Each row was made from one walk, in order. Every step used is in the known rows, and no mark comes twice. Write each row's walk.
Known rows:
V/C/T/Z: [ 10  24   6  10   7   0   0  15   3  -1  -9   0  -2  -1   5 -33   3   0
   0  -2]
V/C: [  1   3 -10   5  -2  12   2  10 -16   5 -17   7 -17  -1 -11  -7  -7   4
  -3  18]
A/H/W/F/T: [  1  23  15  11   0  -9  -7  -6   8  -7   3  16 -25  -2   0  18   1   1
  11   2]
A/H/W/F/T/V: [ -3  20   7  10   4 -13   1  -6  12  10  17  19  -2  11   1  15   7   4
   0 -11]
T/V/C/Z/W/H: [ -7 -25  -7  -7  -7   8   3  -7  -4   5  10   1 -11   2  -4   0  -3  -4
  -9   1]
C/T: [  8  -9  15  13   3   3  -4   6   1  12   2   5  15  -5   0  -4   0   3
   0 -10]
A/H: [  2  16  19   4  -6   9  -2  11 -17   1   4  27  -9   3 -14   0   4  -1
   5  -4]
W/H: [ -5   6   4   8 -12   9 -10  19 -11   2   4  16  -3   6  -7   6  -1   0
   8   5]
T/V/C/Z/W/H/A: [ -5 -33 -13  -8   1   3   3   3   2  11   3 -10 -10  -6  -2  12  -1   3
  -3  -9]
T/Z/W/H/A: [ -2  -3   0 -13  -1  -3  -4   9   5 -12  -1 -14   5  -7   0  11  -1   6
  12  -8]
T/V/C/Z/W: [ -3 -29  -9 -17  -1   7  14 -20   2  -2   1 -16   6  -4   2  -2  -4   0
 -14   2]
Z/W/F: [ -2  -3  -5 -18  -4  -4  -5 -23  -7 -19  -5  -5  23  -8  -1   8  -7  -3
   5   4]
F/W/H/A: [ -2  -4   1   4  -8   1  -7  24  -2   5  -3  -9 -12  -5  -4  32   0   6
  15 -11]
A/H/W/F/T/V/C/Z: [  0  -7  -2  11   3   5   8   2   3  14   7  14 -35  -1   3  -2   7  -9
 -12  -2]
V/C/Z/T: [  0 -25   1   6   2  12   2  11 -18   1 -17 -25   1   9   0 -16   2 -11
 -10  24]
H/W/F/T/V: [ -4  17  -1   8   4 -14   1  -5  17   6  12   7  12  10   7  18   4   6
   1  -5]
A/H/W/F: [ -1   0   6   1  -7  -4  -6  -3 -12 -13   4  24  -4 -11  -6  16   3  -8
   6  -5]
F/T/V/C/Z/W/H: [ -6 -16  -2  -2  -3   5   2 -11   6   8  11  -1 -23   5  -1   4  -3   0
  -5   5]
F/T/Z/W/H/A: [  0   8   4  -8   2  -8  -6   6  13 -10  -1 -15  -8  -3   3  12  -2  10
  15  -6]

Which walk is each row?
[  5   4  -6 -13   4  -6  -3 -20  -3 -14  -9  -5   8 -10   3 -18  -4  -6
   1   1] : V/C/T/Z/W/F
[-2 -7 -3  3 -4  4 -9 26 -4  4 -1  2 -3 -4 -4 18  0  6 12 -6] : W/H/A
[ -1   5 -14   0   7  -4   5 -18   2  13  -5   1 -15   7  -5  -1  -7   6
  -7  10] : Z/W/F/T/V/C
[ -2  21  12  -8  -5  -3  -6  -4   8 -16   4  -5  -7   7   1  -3  -3   4
  11   4] : F/T/Z/W/H
[  9 -16   4  16   6   7  -1   3  -8  21  -8   8 -13  -8  -6 -14  -6   3
  -6   0] : V/C/T
[ -1 -11 -13   7   0  13  11  13  -3  14   0   1  -5   3   4  -9   5  -5
 -15   3] : T/V/C/Z
[ -2   1 -16   7   2   6   8   7 -10  19  -6   9  -3   8  -9  -7  -3   5
 -10   9] : T/V/C
[  0   2 -13  10   5   7   6   5   4  15   0   3 -19   6   8 -10   5  -7
 -11   5] : W/F/T/V/C/Z
[ -3  -4  -4  -1  -7  -7  -6   0  -5 -18  -2  10  13 -12   1  17   0  -5
   5   2] : H/W/F
[ -5 -16   0   5   3   1   7  10  -4   8   6 -17  40  20   6  -3  10  -5
 -12   1] : C/Z/T/V
[  1  17  -3 -20  -2  -9  -4 -17  -1 -29  -6 -10  28  -4   5  -7  -2  -5
   8   2] : T/Z/W/F
[ -3   8  -2  -2   6  -9   4 -16  18   6  14  -7  16  11  11   7   4   3
  -4  -5] : C/Z/W/F/T/V
[  9  28  15   7   4  -3  -2  16   9  -7  -1  -4  20   1   9 -27   7   0
   5 -10] : C/T/Z
[  7  -1   7 -14   5  -4   5 -19   7 -13  -7 -17   9  -8   2 -20  -6   4
  -3  -2] : V/C/T/Z/W
[  5   8   2 -15   2  -9  -5 -20   3 -21  -3  -8  25  -8   7 -12  -1  -5
   5  -6] : C/T/Z/W/F
